Each row was made from one small tree. The marks that hang from a mark follow it in brackets, in alphabetical order. Every link used is in the known rows. Write each row's tree.
Known rows
R[C[N[Z]] S]: [-1.01  0.55  2.48 -0.10 -0.29  0.00  0.80 -3.90  2.23  1.81 -1.34  1.33
 -1.01  0.12 -0.61 -0.10 -1.91 -0.46 -0.48 -0.37 -0.98]
F[N[S] R[C]]: [-3.24 -4.90 -1.40  0.23 -0.34 -0.60  0.05 -4.86 -1.60 -0.62  1.14  0.53
 -0.26 -0.60 -0.44  0.49 -3.83 -0.13 -0.67 -0.28 -1.32]
Z[N[C[R] F S]]: [ 0.61  1.52 -3.56  0.38 -0.20 -0.43 -1.47  3.73 -0.79 -0.89  1.12 -0.87
  3.21  0.90 -0.37  0.09  3.66  0.45  0.39  0.80 -1.80]
N[F Z]: [-0.95  2.98  1.97  0.64 -0.18  1.03 -0.59  3.38 -0.23 -0.58  0.50 -0.13
  2.21 -1.74  0.38  0.43  3.86  0.76  1.09 -0.13  0.18]
L[C[N[S] R]]: [ 1.18  2.63 -0.25 -1.91  0.78 -0.75  0.69 -2.36  0.56  2.28  0.00 -1.34
 -2.94  1.72 -1.61 -1.46 -1.84  0.66  0.20 -0.37 -1.48]
N[S Z]: [-2.11  0.80  2.05  0.40  1.19  0.79  0.09 -0.03  1.61  0.49  1.62 -0.89
  1.61 -1.53 -0.45  0.24 -0.68  0.73  1.60  0.11 -2.94]
N[C[R] F S Z]: [-0.35  4.51 -2.43  0.50 -0.38  1.34 -2.35  4.84  0.84 -0.13  1.29 -0.59
  3.22 -0.45 -1.19 -0.29  3.36  0.84  1.50  0.44 -1.30]
F[N[Z] R[S[C]]]: [ 0.31 -2.21  1.17  0.85 -1.87 -0.82  2.51  1.16  0.57 -1.43 -1.18  2.08
 -2.44 -0.93  1.42  1.31 -4.02 -1.84 -0.28  0.14  2.48]
L[C[N]]: [-0.01  2.07  2.51 -1.39  0.48 -0.58  2.14 -2.44 -1.18  2.13 -1.69 -1.48
 -3.58  1.22  0.12 -0.51 -2.05  0.30 -0.55 -0.45 -0.46]
L[C[R]]: [ 1.75 -0.17 -1.52 -1.20  0.56 -0.11  0.19  1.67 -1.35  1.07 -0.82 -1.03
 -1.95  1.43 -0.08 -0.56 -0.07  0.40  0.08 -0.78  0.97]
R[C[N]]: [-1.47 -0.96  1.20 -0.33  0.54  0.22 -0.54 -4.32 -0.28  1.81 -1.03 -0.43
 -1.26  0.45 -0.79 -0.53 -0.67  0.51 -0.99 -0.48 -1.07]
N[C[R[S]] F Z]: [ 1.89  3.15 -2.02  0.63 -0.76  0.44 -1.59  4.85  0.49 -0.58 -0.54  1.01
  2.09 -0.17  0.36  0.12  4.72 -0.20  0.27  0.31  2.05]
S[C]: [-0.36 -2.07  1.50  0.14  0.30  0.82  0.35  0.38 -0.90 -0.07 -0.37 -1.35
 -0.76 -0.90  0.67  0.75 -2.40 -0.30 -0.03  0.16  0.29]
S[C[N R]]: [ 2.85  0.74 -0.15 -0.79  0.30 -0.14 -0.92  1.52  1.42  1.43 -1.03 -0.73
 -3.03  0.70 -0.92 -1.16 -0.76  0.22 -0.57 -0.02  1.34]
F[N R]: [-0.38 -4.06  0.11  0.50  0.32 -1.42  0.38 -0.20 -2.08 -1.10 -0.27  0.41
 -1.43 -0.30  1.36  0.11  0.98  0.06 -1.18 -0.30  2.00]
R[C]: [-2.47 -3.72 -0.12  0.12  0.68  0.89 -0.95 -3.01 -1.60  0.55 -0.14 -0.65
  0.73 -0.52 -0.02  0.38 -1.09  0.30 -0.44 -0.52 -0.87]
N[C Z]: [-1.51  0.96  0.63  0.81  0.42  1.13 -0.34  3.03 -0.41  0.91 -0.68 -0.83
  1.15 -0.35  0.62  0.65  0.88  0.32  0.50  0.14 -0.59]
S[C[R]]: [ 2.13 -1.72 -1.47 -0.20  0.34  0.49 -1.27  2.80  0.04  0.02 -0.31 -0.73
 -1.15  0.02 -0.21 -0.19 -0.27  0.01 -0.04 -0.12  1.60]
N[C]: [-1.13 -1.55 -0.08  0.54  1.16  0.47 -0.85  0.29 -2.31  0.52 -0.47 -1.71
  0.64 -0.02  1.03  0.46  1.61  0.13 -0.53  0.41  0.06]
N[F S]: [-1.63  0.98  0.75  0.29  0.84  0.55 -1.02 -1.12 -0.92 -0.85  2.25 -1.43
  2.66 -1.58 -0.12  0.19  1.98  0.74  0.76  0.45 -1.59]
C[N[F] R[S]]: [ 3.70  2.48  0.03 -0.50  0.31 -1.07 -1.32 -0.05  1.09  0.05 -0.37  0.72
 -0.52  0.43 -0.09 -1.38  5.65  0.15 -1.02  0.12  2.49]
F[N[C]]: [-2.22 -1.79  0.13  0.91 -0.39 -0.81 -0.02  1.10 -3.48  0.34 -0.99 -1.10
 -1.08 -0.65  1.13  0.84  0.53 -0.07 -1.15  0.25  0.07]
F[N[S[C] Z] R]: [-1.68 -1.06  0.79  0.53 -1.36  0.03  1.83  1.49  0.70 -0.88  0.68  0.60
 -1.53 -1.49  0.03  0.91 -5.74 -0.70  0.89  0.26 -1.04]

Which tree is each row?
[ 2.77 -2.25 -2.73  0.51  0.18 -1.80 -0.20  2.43 -0.19 -0.19 -1.15  0.42
  0.55  2.10  1.16  0.36  3.00 -0.90 -0.99  0.72  0.98] : Z[N[C[R[S]]]]
[ 0.80  3.70  0.49 -0.44  1.15  0.01 -1.19  1.22  3.69  1.91  0.94 -0.21
 -0.72  0.19 -2.12 -1.59  1.00  1.31  1.04 -0.12 -1.96] : C[N[S Z] R]
[ 1.98  0.69 -1.26  0.60  0.31 -0.07 -1.07  3.25  1.45  0.61 -0.94  0.70
  0.56  0.50  0.30 -0.05  2.48 -0.38  0.03  0.14  1.37] : N[C[R[S]] Z]
[-1.64  1.54  0.99 -0.13 -0.63  0.71 -0.92 -2.80 -1.24  0.68 -0.37 -0.21
  0.32 -0.12 -0.81 -0.48  1.53  0.73 -0.85 -0.39 -0.31] : R[C[N[F]]]
[ 0.65 -3.66 -2.06  0.57 -1.08 -0.85  0.86 -2.24 -0.99 -2.45 -0.24  2.16
  2.51  1.11  1.41  0.86  1.34 -1.10 -1.03  0.02  1.30] : Z[N[F[R[C S]]]]
[ 0.23 -0.54 -0.89  0.01 -0.43  1.08  0.04 -0.60 -0.45 -2.53  2.03 -0.60
  1.70 -1.18  0.29  0.53 -2.13 -0.36  0.68  0.66  0.17] : N[F[R] S[C]]
[ 0.10 -3.36 -1.38  0.16 -0.61  0.32 -0.73 -3.93 -1.28 -2.14  0.25  1.67
  2.00  0.01  0.92  0.35  0.85 -0.94 -1.03 -0.15  2.32] : N[F[R[C S]]]
[ 0.69  5.28  0.46 -1.53 -0.01 -0.11  1.17  0.57  2.31  2.74 -0.15 -0.56
 -2.32  1.35 -2.14 -1.32 -2.55  0.87  1.27 -0.52 -2.43] : L[C[N[S Z] R]]
[ 1.65 -1.44 -2.88  0.48  0.72 -0.97 -0.95  4.36 -0.69  0.31 -0.94 -0.59
  0.95  2.07  0.57  0.12  3.10  0.27 -0.62  0.37  0.07] : Z[N[C[R]]]
[-1.19  3.26  2.10 -0.38  0.69  0.01 -0.59 -2.65  0.48  0.36  1.39 -1.33
  0.93 -0.89 -0.83 -0.78  2.15  0.87  0.24  0.46 -1.81] : C[N[F S]]
[-1.72 -3.88  0.14  0.82 -1.38 -0.65  1.15 -2.10 -0.09 -0.73 -1.05  2.84
 -1.04 -0.45  0.59  0.97 -2.47 -1.22 -0.81 -0.61  1.03] : F[N[Z] R[C S]]
[-0.76  0.11  0.78 -0.37 -0.01  0.81  0.21 -2.04  1.82  0.90 -0.82  1.40
 -0.54  0.84 -0.92 -0.69 -1.22  0.34 -0.21 -0.71 -0.08] : F[R[C[N[Z]]]]
[-1.24  0.61  0.56  0.59  0.13 -0.59  0.36  0.43 -0.64 -1.27  1.88 -0.90
  2.97 -0.67  0.31  0.63  2.28  0.55  0.82  0.63 -2.54] : Z[N[F S]]
[-1.96  0.44  0.47 -0.33  0.26  0.82  0.21 -4.11  2.84  0.87  0.81  0.95
  0.12  0.52 -1.86 -0.81 -2.80  0.33  0.47 -0.34 -2.61] : F[R[C[N[S Z]]]]
[-1.48 -3.52 -0.11  0.40  0.52 -1.30  0.41 -2.53 -1.20 -1.07  1.24 -0.05
 -0.62 -0.76  0.57  0.17 -1.16  0.12 -0.39  0.07 -0.32] : F[N[S] R]
[ 0.47  3.89 -0.85  0.08 -0.99  1.78 -1.19  4.90  1.97 -0.72  1.60 -0.28
  1.71 -1.50 -1.41  0.08 -0.55  0.30  2.02  0.29 -0.96] : N[F S[C[R]] Z]
[ 2.73 -1.04 -0.96 -1.09  0.36 -1.13  0.97 -0.84 -0.88  0.84 -1.11  0.05
 -2.19  1.42  0.65 -0.23 -0.36 -0.62 -0.39 -0.45  1.90] : L[C[R[S]]]
[ 1.28 -0.35  2.97 -0.30  0.07 -0.78  1.62 -2.82  0.97  0.89 -1.50 -0.14
 -3.05  0.11  0.55  0.09 -2.90 -1.22 -0.98  0.63  0.97] : R[S[C[N]]]
[ 2.14 -4.47  0.06  0.13  0.35 -0.38  1.08 -2.04  0.23 -1.58 -0.37  0.67
 -1.13  0.07  1.73  0.74 -3.02 -1.75 -0.80  0.42  2.80] : F[R[S[C]]]
[-1.52  2.44 -1.43  0.57 -0.09  1.52 -0.56  1.91  0.00 -1.59  1.55 -0.13
  3.84 -0.52  0.08  0.39  1.31  0.14  1.23  0.67 -0.87] : N[C F[R] S Z]
[-1.51 -0.13 -1.03  0.32 -0.94  1.73 -0.85  1.11 -0.13 -1.50  0.53  1.33
  2.82 -0.53 -0.05  0.38  1.02  0.36  0.58 -0.72  0.83] : N[F[R[C]] Z]
[-3.42  0.29  2.34  0.84 -0.31 -0.41  0.78  0.37  0.18  0.62  1.04 -0.27
 -0.21 -2.06 -0.42  0.64 -1.42  0.49  0.98  0.02 -2.84] : F[N[S Z]]
[ 0.61  1.40  0.24  0.51  0.02  0.97 -0.57  3.21  0.15 -1.93  0.84  0.83
  2.49 -0.80  0.81  0.05  3.57  0.58  0.78 -0.26  1.79] : N[F[R] Z]
[ 2.31  2.36  0.20 -1.74  0.39 -0.65  0.56 -0.09 -0.35  2.48 -1.53 -0.88
 -3.88  2.23 -0.80 -1.47 -0.03  0.60 -0.47 -0.66  0.86] : L[C[N R]]
[ 2.61 -2.28 -0.34  0.42 -1.40 -1.05  1.98  0.83 -0.46 -3.06 -0.53  1.53
  0.79  0.36  2.11  1.30 -0.17 -1.74 -0.52  0.79  2.46] : Z[N[F[R[S[C]]]]]
[ 0.90 -1.00 -1.72 -0.26  0.57  0.62 -1.21  0.77  1.18  0.02  1.33 -1.28
 -0.35 -0.47 -1.05 -0.18 -2.62  0.05  0.76  0.25 -0.87] : N[S[C[R]]]
[-0.57 -2.09  1.71 -0.27  0.38 -0.69  0.31 -6.47  0.33  1.46 -1.20  0.57
 -1.67  0.56 -0.30 -0.22 -1.47 -0.65 -1.50 -0.21 -0.50] : R[C[N] S]
[ 0.86  5.51  1.50 -1.14 -1.07  0.37  2.31  1.21 -0.07  0.11 -1.11  0.69
 -1.38  1.07 -0.02 -0.51  0.33  0.25  0.53 -0.67  1.09] : L[C[N[F[R] Z]]]
